Every row comes from one small tree of marks. The marks that hang from a mark follow it in brackets, in the order of their numbers. Every link used is in the known rows. Which tree was each row made from?
Known rows
J_69[J_136 J_854]: 4.3 -12.4 -27.8 9.1 11.9 23.0 1.9 -12.0 -7.7 11.4 16.5 -12.7 0.0 -39.0
 -7.2 12.2 -20.9 2.8 -32.6
J_69[J_136 J_854[J_138 J_688[J_56[J_738]]]]: -3.1 -10.2 -21.0 8.6 16.1 14.4 18.3 12.2 -8.3 12.2 -3.2 -13.7 -10.6
 -25.8 17.0 12.8 -15.0 -7.1 -36.0
J_738[J_56]: 4.6 -9.3 -9.1 22.2 1.2 -0.2 -5.5 7.0 -4.1 10.8 24.8 11.7 9.3 -4.3 -14.1
 10.3 -9.0 -4.5 -34.8
J_136[J_69[J_854[J_138 J_688]]]: 11.7 -8.8 -4.4 13.7 0.0 2.4 10.2 0.9 1.8 7.6 38.6 -12.2 10.5 -0.8 -13.9
 14.7 -24.4 -5.5 -22.4
J_854[J_138 J_688[J_56[J_738] J_363]]: -6.1 -1.6 0.0 16.7 -6.4 -12.5 22.3 18.5 -2.9 1.0 -5.0 0.7 -2.6 -6.6 4.2
 17.7 -1.6 -2.3 -23.3
J_688[J_56[J_738] J_363 J_854[J_69 J_138]]: -16.3 -2.0 14.0 13.1 -12.8 -11.1 33.8 22.6 4.9 -20.7 -5.2 -21.1 -23.5
 -9.1 1.4 19.1 2.9 -7.1 -14.3
J_688[J_363 J_854[J_69[J_136] J_138[J_738]]]: -24.0 -4.0 3.7 4.0 -18.0 -2.4 21.7 -4.2 -10.3 -16.7 -29.2 -26.6 -20.5
 -17.3 -4.4 21.7 1.6 8.4 -4.5
J_688[J_363 J_854[J_69 J_138[J_738]]]: -19.0 -1.3 12.3 9.0 -18.6 -4.1 19.9 0.4 -6.3 -19.3 -12.5 -18.6 -17.5
 -9.6 -9.5 22.0 0.2 2.2 -0.9
J_136[J_69[J_854]]: 20.8 -10.5 -8.8 14.5 -2.2 10.4 8.3 -5.3 6.4 4.6 57.4 -9.6 12.6 -8.2
 -28.6 11.6 -25.2 -3.1 -23.4
J_136[J_69[J_854[J_688[J_363]]]]: 13.4 -8.9 -3.4 15.2 -3.4 3.1 11.8 -11.2 2.4 -4.9 35.0 -5.3 9.6 -11.7
 -24.5 14.3 -24.7 -0.5 -21.0
J_136[J_69[J_854[J_688]]]: 15.8 -9.0 -8.0 14.3 1.7 7.1 11.4 -9.5 1.2 1.7 46.1 -6.6 11.3 -8.1 -22.5
 12.6 -28.1 -4.9 -25.5
J_69[J_136 J_854[J_138 J_688[J_56 J_363]]]: -9.7 -13.1 -9.9 11.1 10.5 -0.5 6.9 4.5 -9.8 1.3 -24.1 -10.8 -10.0 -28.8
 12.5 15.3 -11.9 1.4 -30.2
J_138[J_738[J_56]]: 13.6 -5.9 -9.8 14.9 -5.4 13.0 12.8 5.6 -7.8 6.4 26.5 16.4 -0.9 2.8 -17.2
 7.3 -1.6 -3.0 -23.1
J_688[J_363]: 1.1 -3.8 -6.6 17.8 -12.9 -3.3 0.5 -12.9 -2.3 -2.3 15.2 3.0 9.7 -25.4
 -26.7 17.7 -8.3 11.2 -17.4
J_69[J_136]: -2.5 -9.1 -25.8 9.9 -1.9 7.9 2.2 -15.7 -11.8 15.0 9.6 -12.3 8.9 -31.5
 -16.8 14.5 -11.7 13.7 -30.6
J_136[J_69]: 16.2 -8.2 -7.9 15.0 -14.1 -2.3 7.8 -8.7 2.7 7.4 52.1 -9.6 20.0 -2.7
 -35.7 13.0 -18.1 4.7 -21.8
J_136[J_69[J_854[J_138[J_738[J_56]]]]]: 20.4 -11.7 -3.5 12.9 -4.3 9.3 12.6 16.4 4.6 6.5 44.4 -5.9 4.3 10.3 -15.7
 9.5 -14.5 -8.0 -20.6
J_854[J_69 J_138[J_738[J_56]] J_688[J_363]]: -24.9 0.2 14.4 8.5 -9.5 -7.0 28.4 2.4 -2.0 -3.1 -38.4 7.7 -13.6 5.4 -2.4
 21.2 -1.1 11.3 -14.7

Write each row's tree
-1.0 -12.4 -23.5 8.0 10.2 17.5 -1.2 3.0 -7.7 18.1 6.2 -20.0 -0.7 -31.9
 3.4 15.0 -16.8 0.1 -29.5 -> J_69[J_136 J_854[J_138]]
-27.6 1.6 5.4 9.8 0.3 -6.0 17.2 -8.4 -2.5 11.4 -14.9 -7.1 0.9 -7.3 -4.2
 24.7 -16.8 10.7 -22.4 -> J_854[J_69 J_138 J_688]
21.6 -8.7 -5.7 10.7 -6.8 12.5 14.8 7.0 4.6 7.0 50.6 -12.2 6.2 3.4 -21.5
 12.0 -17.6 -3.3 -15.3 -> J_136[J_69[J_854[J_138[J_738]]]]
-1.9 -8.2 2.8 18.7 8.6 -1.9 3.9 9.7 -3.0 -2.1 0.9 1.4 -5.6 -16.1 5.0
 15.8 -14.6 -5.9 -24.9 -> J_69[J_854[J_138 J_688[J_56 J_363]]]
-4.9 -8.8 -18.0 4.9 4.1 16.1 15.2 -4.0 -13.7 2.7 -20.7 -9.3 -12.0 -27.3
 7.8 15.5 -10.4 3.9 -20.5 -> J_69[J_136 J_854[J_138[J_738] J_688[J_363]]]
-2.8 -11.6 -20.2 7.0 13.6 18.7 12.0 6.4 -14.9 11.6 -15.2 -5.2 -11.7
 -16.7 14.8 11.5 -12.0 -5.7 -30.4 -> J_69[J_136 J_854[J_138[J_738[J_56]] J_688]]
7.7 -6.0 -8.4 17.2 10.4 12.3 19.6 2.8 0.0 -6.7 18.5 7.8 -7.4 -24.5 -2.9
 12.2 -17.4 -9.2 -28.8 -> J_69[J_854[J_688[J_56[J_738] J_363]]]
-5.6 -5.2 2.5 20.4 -2.5 -16.6 9.0 -7.9 -8.0 -9.0 -3.2 10.8 2.4 -16.3
 -12.4 15.5 -8.7 5.9 -26.5 -> J_854[J_688[J_56 J_363]]
2.7 -10.4 -24.9 9.5 17.8 19.4 22.2 -1.8 -8.6 5.6 6.9 -7.4 -9.7 -32.8 6.5
 10.1 -19.1 -6.1 -39.3 -> J_69[J_136 J_854[J_688[J_56[J_738]]]]
-4.6 -6.2 3.5 16.4 -16.3 -7.4 6.2 16.0 -13.5 -16.1 -2.7 -9.5 -12.3 -3.7
 -1.4 15.8 6.1 -10.2 -7.1 -> J_688[J_363 J_854[J_138[J_738[J_56]]]]
6.1 -8.7 -6.0 18.8 16.9 8.4 6.1 -1.9 -5.4 0.0 24.3 7.5 -2.3 -19.9 -2.8
 11.5 -23.2 -8.9 -33.4 -> J_69[J_854[J_688[J_56]]]
9.3 -3.8 -3.7 18.3 -11.8 -2.5 24.3 12.3 6.9 -7.6 22.7 4.8 -3.4 -18.1
 -18.1 12.5 -0.1 2.0 -24.2 -> J_688[J_56[J_738] J_363]
-27.1 -0.1 -4.5 -1.0 -3.5 5.7 32.3 -11.4 -10.0 10.0 -33.7 -11.6 -11.4
 -8.7 -0.1 21.3 -8.1 17.4 -19.3 -> J_854[J_69[J_136] J_138[J_738] J_688]
-21.5 2.1 7.7 10.3 1.7 -5.4 35.9 11.6 4.6 7.6 -7.7 -5.9 -8.8 -1.0 3.7
 20.7 -10.3 2.5 -27.9 -> J_854[J_69 J_138 J_688[J_56[J_738]]]
-27.2 -5.8 0.4 8.1 6.7 -7.3 25.3 -18.7 -5.5 0.8 -27.8 -5.4 -7.6 -18.9
 -7.5 17.8 -15.5 16.1 -35.8 -> J_854[J_69[J_136] J_688[J_56]]
-31.0 -2.5 -3.3 5.5 -4.1 -4.4 23.1 -33.3 -5.1 -4.5 -39.9 -6.4 -4.8 -32.5
 -13.7 23.4 -15.3 24.5 -24.7 -> J_854[J_69[J_136] J_688[J_363]]
-4.3 -9.2 6.0 20.6 -1.9 -16.0 0.3 22.8 -11.5 -5.7 20.6 -18.3 -5.9 -2.6
 3.5 13.6 -2.7 -16.6 -22.0 -> J_688[J_56 J_854[J_138]]
-28.0 -2.3 -9.7 5.0 3.9 2.5 21.7 -31.1 -7.9 6.8 -24.7 -8.1 -1.7 -26.8
 -11.6 21.2 -20.1 18.8 -31.0 -> J_854[J_69[J_136] J_688]
-4.6 -13.4 -13.9 11.9 12.0 5.6 9.8 -10.0 -10.1 -4.9 -16.0 -4.2 -9.2
 -36.6 2.5 12.8 -15.9 2.7 -33.7 -> J_69[J_136 J_854[J_688[J_56 J_363]]]
